Each row was made from one small tree. Brackets hold a mark, then the marks that hang from it, in the order of their numbers. Every link used is in the known rows. Write each row's tree.
Known rows:
[j518 [j189 j376] j800]: [ 14.5   3.5   2.2  17.6  21.8  19.2 -11.3 -16.7 -35.5  14.2  -0.4  22.2
  -3.0 -14.0 -31.6  17.2   2.0  -7.2 -27.7  -6.2   7.9   1.4  13.3  11.4]
[j518 j189 [j800 j376]]: [  6.0   1.0  18.0  16.6  19.1   8.1 -23.8 -17.2 -22.9  17.7 -13.5   2.1
  -2.4  41.9  -6.4  15.0  18.8   6.8   0.1   1.8  16.5  -4.6   8.8  26.0]
[j518 [j800 [j373 j189] j376 j861]]: [ 13.5   4.6   2.9   2.6  26.9  -5.5  -1.3  30.6  27.9  33.2 -16.0 -14.5
   2.9  15.4 -42.6  -7.3 -38.2 -12.3  22.1  -7.0  -2.4  14.0  16.1 -13.6]
[j518 [j189 j373 j376] j800]: [ 20.0   3.9 -14.5  19.9  -3.2  21.6  -9.8  13.7 -36.2  25.3  18.5  13.7
  11.1 -13.8 -54.1  13.4  -4.9  -7.8 -12.8 -24.4   2.1   8.1   3.6  21.3]
[j376 j189 j800]: [  3.4  -7.3   2.3  -6.3 -23.9   3.2  -2.5 -42.8 -22.8 -46.3  -1.8  11.5
 -27.9  -9.7   2.6 -18.7 -13.7  27.7 -26.6  26.4  -8.7 -14.7 -13.9   4.2]
[j800 j376 j518 j861]: [ -8.3   3.5  35.2  -9.5  14.9 -11.8  -8.1  13.8  10.8  10.7 -12.2 -11.7
  -3.8  39.5  39.1  10.1  37.9  -6.3  14.1  -4.1  13.1  -5.5   1.0 -10.2]
[j373 [j800 [j518 j189] j861]]: [-18.5 -21.7  -4.9  -4.4  18.7  -2.2 -15.5 -16.4  20.2  18.8 -14.1 -21.0
  20.4   8.5  69.3  12.1  46.9  13.4  18.0  18.2   8.3  -1.0  12.3   3.3]
[j189 [j373 [j800 j518 j861]] j376]: [-10.7   6.3 -12.9  -6.2 -16.0   2.9  11.5  28.0  21.0   9.3  22.7  -5.0
  15.2 -14.7  10.5  10.4  16.6  -6.3  21.9 -27.6  -1.9  11.6   0.9  -2.5]
[j189 j373 [j376 j800]]: [  4.0  13.0 -12.4   1.2 -58.5  25.1   3.9   9.0 -26.8 -19.3  34.5  26.7
  -4.9 -29.3 -48.7  -8.7  -8.3  -7.2 -27.8 -18.4 -15.3  -0.2 -15.9  15.3]
[j800 j518]: [-10.4   1.1   9.9   0.9 -11.2   5.3  -9.1  -7.9 -22.5 -21.5 -12.6  -1.5
   3.9 -28.8  31.8   8.0  39.1 -10.1 -16.8   1.1   7.7 -15.0  -5.4  -3.2]
[j373 j189]: [ -9.3   5.1   5.1   2.8 -19.2   0.9 -10.2   0.4 -13.1 -14.1  -0.5  20.7
 -10.9 -65.6  -8.7   3.1 -43.3 -26.0 -17.9  11.5  -4.1  -9.4  -9.2  -8.1]
[j518 j800]: [ 12.4   7.8  -3.1   8.6 -23.0   8.9 -27.5  -3.4 -27.9 -15.1 -10.4   0.3
  -6.9 -31.9 -15.3   6.6  -2.0  -4.5 -20.9   6.1   8.4  -9.4  -9.1  18.2]
[j376 j800]: [ -1.0   6.5   1.3  -2.8 -50.3  18.0 -19.5 -19.8 -23.1 -39.0   3.4  14.9
 -10.0 -11.6  -2.0  -6.1   9.6   2.8 -29.2  21.5  -6.9 -15.2 -18.0  12.7]
[j376 [j189 j373] [j800 j518]]: [  2.3 -15.8  -8.4  -3.2 -22.8   1.1   0.6 -19.2 -25.4 -35.0   1.9  -3.1
   4.9  -8.7   4.5 -22.5  33.4  35.6  -8.5  -8.7 -19.1  -7.6 -18.2   9.1]
[j800 [j376 j189]]: [ -5.6   9.6  19.3   1.2   7.0 -22.9  13.6 -24.7 -12.3 -27.1  -8.7  13.0
 -44.1  27.2  17.9   2.7 -35.6   4.5  -3.8   6.4  15.7 -12.5  -8.8  -3.2]
[j189 j373]: [  2.1   9.2 -14.5   7.0 -51.4   8.3  -9.2  24.6 -21.7 -15.0  14.8   8.6
   0.3 -37.6 -15.0   7.3 -14.3 -24.2  -7.4  -1.5   6.0  -8.1 -22.1  19.9]
[j189 [j376 [j800 j373]]]: [ 12.2  15.9 -18.8   7.1 -25.7  24.8  16.6 -27.4 -17.9 -31.0   8.9  23.4
  -7.5 -22.9 -40.1 -11.5 -18.0 -12.3 -28.0  -5.6  -8.2   5.7   0.4  -1.8]
[j373 [j189 [j376 [j800 j861]]]]: [  0.6   7.0  14.2 -15.5  -2.3   4.3  -4.8   8.1   8.3   6.6  16.9  24.6
 -11.0 -28.1 -42.7 -13.4 -41.4  -2.6 -25.7   9.2 -29.7   3.2   4.4 -27.3]
[j518 j189]: [ -3.2  -2.8  -2.6   6.8  -3.7   7.2 -21.7 -27.9 -26.1  -7.0  -5.0  14.2
  -4.3 -15.7  17.8  13.8  10.4 -13.7 -16.4  27.9  14.7 -12.0  -5.3  16.5]

Write each row's tree:
[  4.1 -16.3  17.0 -20.3  15.9  -8.0  -8.4 -29.7   1.3 -20.5 -14.3 -15.8
  -1.8  18.3  28.9 -23.1  37.6  41.5 -10.1  20.5 -14.3 -10.9  -9.5 -14.7]
[j376 j189 [j800 j518 j861]]
[ 16.2 -11.8  -9.2 -15.4 -22.8  -7.0  -4.8   4.3   2.8 -14.0  13.5  -5.7
 -10.1  11.5 -13.3 -22.3 -17.3  27.5  -3.6  17.2 -15.6  -3.3 -20.7   4.2]
[j376 [j189 j373] [j800 j861]]
[ -5.8  -8.9  -9.7  14.4  -5.9  12.8  -8.9   3.9 -27.5  11.7  -1.5  -1.6
  33.1 -19.1  18.9   9.7  50.2   1.2   3.3  -6.8   1.8  -6.2  -5.0  18.8]
[j800 [j518 [j189 j373]]]
[-11.5  -8.6  31.9  -3.0  43.6  -9.9  -9.9  -0.4   9.7  29.0 -18.7 -12.2
  12.5  65.3  44.7  14.0  60.3   8.3  13.5   8.7  14.7  -5.7  12.3  -7.4]
[j800 j376 [j518 j189] j861]
[  5.1   4.9  -0.8 -10.3 -20.6  13.5  -5.3  20.5  -1.4   3.3  28.0   2.5
  19.2   9.5 -22.2 -10.8  41.3   1.9 -12.8 -21.1 -23.7   4.9  -4.8  -6.6]
[j189 j373 [j376 [j800 j518 j861]]]
[-39.2   0.3  18.5   3.3  -4.8  -5.9  13.8   1.1  22.6  -9.6 -13.4   1.7
  -1.9 -15.1  39.7   5.9   0.5   2.2  26.5 -14.1  -6.8  -3.2   8.6  -4.7]
[j373 j189 [j800 j376 j518]]
[ 12.9   0.8   6.5   8.7  14.9  -1.1 -22.5  33.6   2.8  46.4   2.5 -15.6
  15.5  52.8 -23.6   8.0  22.2   9.3  20.4   0.2  12.7   8.2   7.6  24.5]
[j518 [j189 j373] [j800 j376 j861]]
[  5.8  -3.3  -5.9   4.1  53.4   3.1  12.0 -12.7   5.6  31.3  -8.0  -2.9
  25.2   9.5   3.5   9.8  32.9 -12.3  -1.8 -10.4   7.9  12.5  27.0 -17.6]
[j800 j373 [j518 [j189 j376]] j861]
[  0.6  -8.5  24.1 -10.0  27.9 -28.7  14.2  23.6  13.2   5.1  -0.7 -20.3
  -3.8  46.0  24.8  -3.5  17.1  18.9  25.8 -13.7   8.8  -0.3  -7.2  -9.3]
[j800 [j376 [j189 j373]] j518 j861]
[ -1.3   4.4   5.9  -1.7  28.0 -16.0  15.0  25.7  37.0  19.7  -9.7  -8.6
  -5.6   8.8 -16.5  -3.2 -58.3 -22.6  17.4   2.0   3.0   9.2  11.6 -19.3]
[j800 [j373 j189] j376 j861]
[ 12.3  -1.4  -8.5  -3.2 -11.0  17.4  -6.5   5.0  -7.7  23.5  28.6   9.9
  12.9  18.4 -36.4  -4.6   8.6  -0.3 -16.9   4.6 -14.7   6.4   1.1   9.2]
[j518 [j189 j373 [j376 [j800 j861]]]]
[  6.0 -20.9 -14.4   0.3  27.0  11.3 -15.2 -35.7   3.9   9.7 -19.4 -22.6
  41.6  27.9  22.2 -13.0  71.5  16.5  -1.8  16.8  -7.3   3.6  15.0   5.0]
[j376 [j800 j373 [j518 j189] j861]]
[  0.0 -21.9 -20.3  11.1  10.5  25.6  -0.5 -47.5 -22.6  -4.1 -20.9  -8.5
  34.4   4.8  16.7 -15.0  65.6  14.1 -13.4   7.5  -8.2  -3.1  12.6  13.5]
[j376 [j800 j373 [j518 j189]]]
[ -7.9   8.1   6.7  12.6   3.3  -3.2  21.0  -3.2   0.7  -9.7 -25.7  -9.1
   7.2  22.1  24.1   2.5  33.9 -13.6  10.3 -17.0  15.4   0.1   8.4  -1.8]
[j800 j373 j376 j518]
[ -4.4   2.0 -21.4   0.7  -4.0   5.2   1.7  15.3  18.2  27.7  28.3   6.7
   7.2   1.9  -1.2  20.6 -16.3  -8.4  15.7  -1.2   3.5  14.5   9.7   9.9]
[j518 [j189 [j373 [j800 j861]] j376]]
[ 11.2 -12.6   6.7 -18.2  -1.0  -7.8  -8.8 -27.1  -0.4 -26.0  -0.8  -7.5
 -24.0  12.7   3.3 -18.6  -9.0  32.8 -19.7  32.9  -6.9  -9.4 -16.5  -3.6]
[j376 j189 [j800 j861]]
[ -4.5  11.4 -18.1  -8.3 -34.1   1.5   8.8  30.8  24.2   8.1  36.3   4.6
  -9.1 -13.5  -8.9  10.6 -34.8 -20.0  13.0  -8.6   2.3  10.3  -2.0   5.7]
[j189 [j373 [j800 j861]] j376]
[  0.1  -7.2 -24.6 -13.8 -13.7 -18.1   7.6   7.6  27.6 -13.5  13.8 -15.3
 -15.7   0.2  18.3  -4.9 -37.3  14.5  24.4  11.9   2.0   2.5 -14.0   6.5]
[j376 [j189 [j373 [j800 j861]]]]
[ -6.6 -10.9 -13.5   5.1  -4.2  15.4   3.8 -13.8  -4.6 -15.8 -17.6  -6.0
  27.0 -45.9 -11.0 -23.3  10.3   8.8  -8.8  -4.2 -27.6   2.8   5.6  -5.9]
[j376 [j800 [j373 j189] j518]]
[  9.4   6.4  20.9   7.6  15.5 -14.5  -0.4 -10.2 -14.7 -16.4 -17.4   2.9
 -34.8  23.8  -4.0   3.7 -15.4  21.5  -0.3   0.9  15.9  -7.5  -3.1   5.0]
[j518 [j800 [j376 j189]]]
[  2.9  13.7  -7.5  -4.8  27.0  -7.1  20.0  17.4  22.6  15.3   9.8  15.8
  -3.2 -49.7 -40.7   0.4 -70.9 -40.5  -7.8  -4.1  -4.4  13.9  13.9 -33.3]
[j800 [j373 [j189 j376]] j861]
[ 18.7   8.1 -11.2   3.5  31.7   1.3   5.4  21.0  14.9  28.2   1.6   4.5
   6.6 -36.1 -69.3  -2.4 -59.7 -22.2  -7.5 -17.2  -8.0  19.7  20.2 -26.1]
[j518 [j800 [j373 [j189 j376]] j861]]
[-12.7   0.5  12.6  -1.2  44.7 -19.0  21.5  21.5  36.7  23.6 -21.1 -19.1
  17.0  13.9   8.2  -4.8  -0.7 -17.5  26.7 -11.8  -1.1   6.6  15.8 -29.8]
[j800 [j373 j189] j376 j518 j861]
[ -2.0 -15.2 -17.2  17.8  24.0  11.7   3.5 -28.4 -19.6   0.3 -28.1  -4.5
  32.3 -15.1  26.3   7.6  44.6  -9.8  -1.0   2.2  14.3   0.2  11.5   7.6]
[j800 j373 [j518 j189]]
[-27.0   0.8   2.8  -0.8  -1.9  -0.3  17.2  -5.6   8.1  -6.7   5.5  17.7
  -2.2 -63.7  12.0   8.1 -20.2 -10.4  -0.2 -20.3 -13.4   2.5  10.3 -21.1]
[j373 [j189 j376] [j800 j518]]
[ 14.9  11.8   4.0   3.7  16.7  -6.6   0.4  19.1  18.0  23.9 -18.0 -24.1
  -4.1  49.0 -21.6   5.0  -2.3  -6.8  17.1  -5.5  16.3  10.4  12.9   2.2]
[j518 [j800 j373 j376 j861]]
[-12.3   1.6  14.3 -13.4  13.2 -27.9  18.4 -12.0  36.0 -14.2  -6.0  -9.8
 -42.8  50.7  42.2   5.0 -36.8  20.5  28.0  19.1  14.7  -2.1  -0.4  -6.6]
[j373 [j800 [j376 j189] j861]]
[  8.2   6.3  13.4 -11.3  10.9 -31.6  12.8  26.6  13.9   5.5   9.7  -9.9
 -27.9  46.4  -0.9  -1.6 -33.6   7.2  18.3   5.5  12.9   0.1 -12.9  -0.5]
[j800 [j376 [j189 j373]] j861]
[  0.2   6.4   6.7   6.5 -15.0 -19.1  22.9  10.4 -12.5 -18.9   7.8   7.5
 -31.4  18.9  -2.0   0.6 -33.8  -0.5  11.5  -3.6  13.3  -7.6 -18.7   6.1]
[j800 [j376 [j189 j373]]]
[-10.4 -20.0 -15.9 -10.4   0.9 -18.0  13.6   6.6  24.8  -8.1   4.6 -26.9
   6.4  -4.1  41.5  -6.2  17.0  27.0  30.6  -3.7   1.1   2.7  -6.5  -0.7]
[j376 [j189 [j373 [j800 j518 j861]]]]
[-13.1  18.3 -22.0   5.9 -56.7  12.0  16.8  10.8  -0.2 -15.3  35.0  21.9
  -7.7 -43.4 -11.9  13.9 -34.8 -21.7   1.4 -18.7   2.2   7.0  -5.6  12.8]
[j189 [j373 j800] j376]
